Known rows, with every way that one mark hangs from another:
J_211[J_9[J_147] J_269]: |  -5.8 |  -7.3 |  -8.1 |  -2.0 |  -2.8 | -27.2 | -10.5 | -26.3 |  12.8 |   5.6 |  -0.6 |  -5.7 |   1.3 |   4.0 |  11.1 |  17.9 |   8.6 |  12.4 |  15.0 |  12.1 | -29.3 |
J_211[J_9[J_147[J_73]] J_269]: |  -1.3 |  -7.7 |  -5.7 |  -1.9 |  -1.6 | -20.0 |  -7.2 | -31.9 |  14.9 |   4.2 |  -3.8 |  -2.7 |  -1.3 |   0.3 |  11.4 |  13.8 |   7.4 |   8.6 |   2.3 |   8.2 | -29.2 |
J_269[J_211]: |   5.1 |   0.1 |  -3.5 |   1.7 |   1.2 |   0.0 |   3.9 |   8.4 |  -1.3 |  11.3 |   6.3 |  -6.2 |   7.2 |   3.0 |  -1.2 | -25.3 |  -1.0 | -21.1 |  10.8 |  12.5 |  -9.7 |
J_73[J_829]: |   7.1 |   0.0 |  -0.7 |   0.4 |  -1.8 |   6.1 |  -9.5 |  12.1 |  -2.8 | -14.5 |   2.3 |  -7.8 |  -1.1 |   8.0 |  -2.2 |   0.1 |   0.2 |  11.2 |  -0.4 |   5.3 | -10.5 |
J_9[J_147]: |   1.1 |  -8.3 |   3.3 |  -1.7 |   5.1 | -13.0 | -13.3 |  -2.3 |   2.0 |   5.2 |   1.3 | -23.3 |   3.6 |   3.4 |   1.0 |   9.0 |   0.2 | -15.6 |  31.8 |   1.0 |  -9.7 |
J_211[J_9[J_147[J_73[J_431]]] J_269]: |  -0.2 |  -7.9 |  -4.9 |   0.0 |  -3.9 | -17.7 |  -1.7 | -30.3 |  10.2 |   2.0 |  -3.3 |  -6.9 |  -1.2 |   0.2 |  10.3 |  17.2 |   7.1 |  15.5 |  -3.3 |   6.9 | -28.2 |
J_211[J_9[J_147[J_73[J_431[J_983] J_829]]] J_269]: |   5.5 |  -7.6 |  -5.5 |   0.2 |  -6.2 | -16.9 |   0.2 | -27.3 |   9.4 |   1.7 |  -4.4 |   1.7 |  -6.1 |  -1.1 |   9.2 |  21.5 |   6.2 |  19.1 | -12.0 |   4.4 | -27.6 |
J_431[J_983[J_696]]: | -11.7 |  -0.1 |  -2.9 |  -2.2 |   3.6 |   5.9 |   8.7 |   0.8 |  11.2 |   8.6 |   5.0 |  31.2 |  -4.6 |   0.9 |   1.2 | -22.9 |  -4.8 | -11.7 |   9.5 |  -0.3 |   5.1 |
J_696[J_582 J_983]: | -15.2 |   2.7 |   0.9 |  -4.6 |   1.4 |   4.5 | -10.4 |  10.1 | -11.1 |  -2.7 |   5.3 | -43.7 |  10.3 |   0.8 |  -2.6 |  -4.3 |  -2.1 | -15.3 |  55.9 |   0.8 |  19.9 |
J_829[J_73[J_431[J_983[J_696[J_582]]]]]: | -14.1 |   3.5 |  -2.1 |   7.9 |  -2.6 | -11.8 |  23.3 |   2.5 |   1.5 | -11.1 |   8.7 |   2.5 |   1.8 |   0.0 |  -6.2 |   4.1 |  -6.9 |  -4.1 | -15.4 |  -0.9 |   6.2 |
J_431[J_73[J_829] J_983]: |   9.1 |  -1.3 |  -4.1 |   0.1 |  -1.8 |  10.1 |  32.7 |  -6.7 |  20.5 |   2.6 |  -1.9 |  32.1 | -14.3 |  -0.8 |  -3.2 |   9.2 |  -9.2 | -16.8 | -23.5 |  -4.7 |  -6.7 |
J_983[J_431[J_73] J_696]: | -23.9 |  11.3 |  -4.5 |  -7.3 |   6.1 |  22.2 |  -8.9 |  15.9 |   5.4 |   4.3 |   7.7 |  11.8 |   0.2 |   4.4 |  -1.1 |  -6.0 |  -2.7 |  13.4 |   5.2 |   2.7 |  27.1 |
J_147[J_9[J_211[J_269]] J_73[J_431[J_983[J_696[J_582]]]]]: |   6.0 |  -2.5 |   8.6 |   1.6 |   0.3 |  -2.4 |  14.7 |  -6.5 |  -9.6 |  -1.0 | -13.1 |  20.1 |  -3.5 | -11.7 |   1.0 | -32.2 |   3.6 | -12.9 | -28.4 | -11.0 |   6.5 |
J_696[J_582]: | -12.0 |   1.7 |  -2.2 |  -1.4 |   0.5 |  -0.9 |   1.0 |   2.8 |  -6.9 |  -5.8 |   3.0 | -28.7 |   5.7 |   2.0 |  -2.9 |  -1.1 |  -1.6 | -17.3 |  26.7 |   5.0 |   2.1 |
J_582[J_696[J_983[J_431[J_73[J_829]]]]]: | -14.2 |   4.5 |  -0.6 |  -0.1 |   6.2 |  21.5 | -16.0 |   3.4 |   3.0 |   8.7 |   7.4 | -12.9 |   7.3 |  -3.7 |  -7.6 |   3.4 |  -3.8 |   3.7 |  25.9 |  -8.4 |  13.6 |
J_147[J_73]: |   3.0 |  -4.5 |   4.3 |  -0.6 |   6.5 |  18.3 |   5.8 | -12.6 |  11.6 |  -3.7 |  -2.3 |   0.4 |  -1.0 |  -3.2 |   1.2 | -21.7 |  -3.1 | -12.8 |  -5.7 |  -0.7 |  -8.0 |
J_269[J_211[J_9[J_147[J_73[J_431[J_983] J_829]]]]]: |  19.2 |  -1.0 |  -3.0 |   2.6 |  -2.8 |  -5.4 |   7.8 |  -5.0 |  -6.2 |   8.5 |   0.8 |   0.2 |  -1.0 |  -3.1 |  -0.6 |  -4.2 |   1.7 |  -8.7 |  -5.3 |   7.3 | -18.1 |
J_9[J_211]: |   5.8 |   0.8 |   2.3 |   0.3 |   2.8 |  -9.9 | -20.1 |   8.5 |   0.7 |   4.3 |  -0.3 |  -3.3 |  11.1 |   6.0 |   1.1 |   6.5 |   2.4 |  -5.8 |  30.9 |   6.5 |   4.1 |
J_696[J_983]: |  -9.1 |  -2.6 |   2.5 |  -4.0 |   4.8 |   8.8 | -12.2 |   6.1 |   3.1 |   2.6 |   6.2 | -20.5 |   8.7 |   3.4 |   0.9 | -16.6 |  -1.4 |  -3.8 |  49.0 |   3.2 |   9.6 |
J_829[J_73[J_431[J_983]]]: |  -7.3 |  -1.2 |  -1.3 |   8.5 |  -1.7 | -11.4 |  25.8 |  -2.8 |   8.2 |  -7.8 |   7.8 |   6.0 |   1.2 |  -0.7 |  -5.5 |   4.4 |  -6.6 |  -0.8 | -14.9 |   1.2 |  -1.8 |
J_9[J_147[J_73[J_431[J_983[J_696]]]] J_211[J_269]]: |  14.0 |  -4.3 |   6.2 |   1.9 |  -2.5 | -19.7 | -19.6 |   1.6 |  -3.1 |  10.4 |  -6.5 |  -9.7 |   3.9 |   0.5 |   5.6 |  29.0 |   2.2 |  -3.5 |   2.3 |  -8.0 |   4.9 |

Rows:
| -11.8 |   1.7 |  -1.4 |   8.1 |  -1.5 | -10.0 |  23.1 |   1.1 |   6.1 |  -9.5 |   9.1 |  10.7 |   1.1 |   0.9 |  -5.0 |  -0.3 |  -6.6 |  -0.4 | -17.8 |   0.0 |   2.6 |	J_829[J_73[J_431[J_983[J_696]]]]
| -4.4 |  4.5 | -4.0 | -5.6 |  2.3 | 19.7 | -5.3 | 11.2 |  6.0 |  2.2 |  2.9 | -2.3 | -2.8 |  1.3 | -4.1 | 13.8 | -1.9 | 20.4 |  3.7 |  5.0 | 12.8 |	J_983[J_431[J_73[J_829]]]
|  22.2 |  -5.6 |  10.3 |   2.0 |   2.0 | -13.0 | -15.5 |   1.0 |  -5.8 |   9.1 |  -7.5 | -13.9 |   4.2 |  -3.1 |   0.2 |  28.5 |   0.2 | -12.8 |  15.2 |  -8.9 |   5.4 |	J_9[J_147[J_73[J_431[J_983]]] J_211]
| -17.3 |  13.0 |  -4.5 |  -6.8 |   3.2 |  23.3 | -13.2 |  22.5 |   0.5 |  -2.7 |   7.0 |  10.8 |  -2.5 |   6.0 |  -2.4 |   0.4 |  -2.1 |  21.7 |  -4.8 |   1.8 |  25.9 |	J_983[J_431[J_73[J_829]] J_696]
| -21.7 |  16.8 |  -5.7 |  -7.3 |   0.8 |  20.4 | -12.5 |  25.5 |  -9.2 |  -6.4 |   6.2 |  -5.4 |  -1.3 |   4.2 |  -4.8 |   9.6 |  -2.6 |  13.8 |   0.2 |   0.0 |  33.1 |	J_983[J_431[J_73[J_829]] J_696[J_582]]
|   4.2 |   3.7 |  -0.8 |   4.5 | -10.0 |  12.6 |  13.5 |  20.4 | -18.5 | -16.1 |   4.2 |  -2.6 |  -6.3 |   4.4 |  -6.3 |   7.8 |  -3.7 |  24.7 | -22.4 |  -4.4 |   5.4 |	J_73[J_431[J_983[J_696[J_582]]] J_829]
| -28.2 |  14.8 |  -5.8 |  -7.8 |   3.7 |  18.7 |  -7.9 |  19.0 |  -4.4 |   0.3 |   6.9 |  -4.6 |   1.3 |   2.4 |  -3.6 |   3.1 |  -3.2 |   4.9 |  10.0 |   1.1 |  34.4 |	J_983[J_431[J_73] J_696[J_582]]
|  13.2 |  -1.4 |  -2.4 |   2.4 |  -0.3 |  -6.2 |   5.9 |  -7.9 |  -5.3 |   9.2 |   2.0 |  -8.6 |   3.9 |  -2.0 |   0.6 |  -8.7 |   2.6 | -12.4 |   3.2 |   9.9 | -18.6 |	J_269[J_211[J_9[J_147[J_73[J_431]]]]]
|  22.3 |  -2.5 |  12.8 |   3.0 |   0.8 |   5.2 |   4.3 |   2.5 | -16.8 | -16.1 | -14.1 |   8.4 |  -3.2 |  -7.8 |  -3.4 | -26.0 |   5.2 |   0.2 | -32.6 |  -9.4 |  -1.5 |	J_147[J_9[J_211] J_73[J_431 J_829]]
|  24.8 |  -5.4 |   6.5 |   2.8 |  -5.5 | -19.5 | -22.0 |   4.5 |  -6.1 |   5.3 |  -8.6 | -15.1 |   1.3 |   0.6 |   3.6 |  40.2 |   2.8 |   4.3 |  -5.0 |  -7.9 |  -0.6 |	J_9[J_147[J_73[J_431[J_983] J_829]] J_211[J_269]]
|  21.6 |  -4.7 |   9.4 |   2.9 |  -2.9 |  -0.7 |  10.4 |  -2.5 |  -9.8 |  -7.4 | -15.2 |  22.0 |  -7.8 |  -9.9 |  -0.3 | -22.3 |   4.8 |   2.8 | -42.3 | -10.6 |  -3.1 |	J_147[J_9[J_211[J_269]] J_73[J_431[J_983] J_829]]
| -19.0 |   3.2 |  -0.7 |  -0.5 |   8.3 |  20.8 | -12.7 |  -1.3 |   6.2 |  13.6 |   7.9 | -12.0 |   8.9 |  -4.9 |  -6.6 |  -1.6 |  -4.2 |  -2.6 |  32.7 |  -7.7 |  14.4 |	J_582[J_696[J_983[J_431[J_73]]]]
|  18.0 |  -0.2 |  -2.4 |   2.7 |  -2.4 |  -5.4 |   3.2 |  -3.3 |  -8.9 |   4.4 |   1.4 |  -9.5 |   2.1 |  -0.6 |  -0.4 |  -3.9 |   2.9 |  -6.3 |  -3.6 |   9.1 | -19.1 |	J_269[J_211[J_9[J_147[J_73[J_431 J_829]]]]]
|   6.2 |   1.9 |  -0.2 |   4.7 |  -8.9 |  14.2 |  12.9 |  18.6 | -13.7 | -14.3 |   4.6 |   5.3 |  -6.9 |   5.2 |  -4.9 |   3.5 |  -3.5 |  28.4 | -24.8 |  -3.6 |   1.8 |	J_73[J_431[J_983[J_696]] J_829]
|   4.3 |  -6.7 |  -5.0 |   0.3 |  -5.9 | -16.8 |  -5.3 | -25.6 |   7.0 |  -2.8 |  -3.7 |  -7.7 |  -2.9 |   1.2 |   9.3 |  21.7 |   7.5 |  21.1 | -10.0 |   6.3 | -29.2 |	J_211[J_9[J_147[J_73[J_431 J_829]]] J_269]
|   0.0 |   4.7 |  -4.6 |  -0.7 |  -1.1 |  12.7 |  27.1 |   1.2 |  17.1 |  -0.8 |   1.0 |  41.4 | -14.1 |   2.4 |  -2.0 |   0.1 |  -9.3 | -15.8 | -29.5 |  -7.0 |   2.3 |	J_431[J_73[J_829] J_983[J_696]]
|  -3.0 |   7.2 |  -5.3 |  -1.0 |  -2.9 |  10.5 |  28.0 |   3.2 |  10.0 |  -3.5 |   0.4 |  29.6 | -13.3 |   1.2 |  -3.7 |   5.9 |  -9.8 | -21.3 | -25.5 |  -8.1 |   7.2 |	J_431[J_73[J_829] J_983[J_696[J_582]]]
|   8.5 |  -5.6 |   8.7 |  -1.2 |   6.4 |  -6.8 |  -1.1 | -12.8 |   2.9 |   0.7 | -14.3 |  18.6 |  -0.1 |  -8.6 |   4.1 | -38.6 |   6.5 | -20.5 | -13.9 |  -4.1 |  -5.7 |	J_147[J_9[J_211[J_269]] J_73]
| -29.8 |  13.3 |  -4.5 |  -8.2 |   4.1 |  15.6 | -25.5 |  25.6 | -13.5 |   0.3 |   9.0 | -12.5 |   5.5 |   3.1 |  -2.6 |  -7.2 |   0.6 |  16.5 |  27.3 |   4.6 |  35.1 |	J_983[J_431 J_696[J_582]]
|   5.2 |  -5.6 |   0.4 |  -0.5 |   2.6 |  -6.3 |   0.4 | -25.9 |   3.8 |  -2.5 |  -2.6 |  -7.0 |  -0.9 |  -2.5 |   3.6 |   9.3 |   4.3 |   3.8 |  11.6 |   4.2 | -21.3 |	J_211[J_9[J_147[J_73[J_431]]]]
|  10.5 |  -6.1 |  10.1 |   2.5 |   1.6 |  -2.3 |   9.6 |  -9.5 |  -6.7 |  -3.9 | -13.1 |   9.8 |   0.2 |  -8.9 |   1.9 | -31.6 |   5.8 |  -6.2 | -25.9 |  -6.5 |  -3.5 |	J_147[J_9[J_211[J_269]] J_73[J_431]]
| -6.8 | -1.7 | -0.2 |  3.7 | -2.9 | 11.4 | 22.2 |  5.1 | -3.8 | -0.3 |  6.1 |  7.5 | -1.7 |  1.7 | -2.2 | -9.5 | -4.6 | 10.8 | -4.6 | -1.4 |  4.1 |	J_73[J_431[J_983[J_696]]]
|  20.2 |  -2.5 |   6.2 |   2.4 |  -5.2 | -18.3 | -24.5 |   8.2 |  -7.9 |   3.5 |  -7.3 | -10.8 |   1.6 |   2.2 |   4.3 |  35.6 |   2.7 |   4.6 |  -7.7 |  -9.0 |   3.7 |	J_9[J_147[J_73[J_431[J_983[J_696]] J_829]] J_211[J_269]]
|  -0.8 |  -4.8 |   3.7 |  -1.5 |   3.9 | -21.5 |  -7.5 |  -1.8 |  -1.5 |   3.7 |  -7.7 |  13.1 |   4.9 |  -1.2 |   3.5 | -30.6 |   8.7 | -13.3 |  11.4 |   3.9 |  -5.8 |	J_147[J_9[J_211[J_269]]]
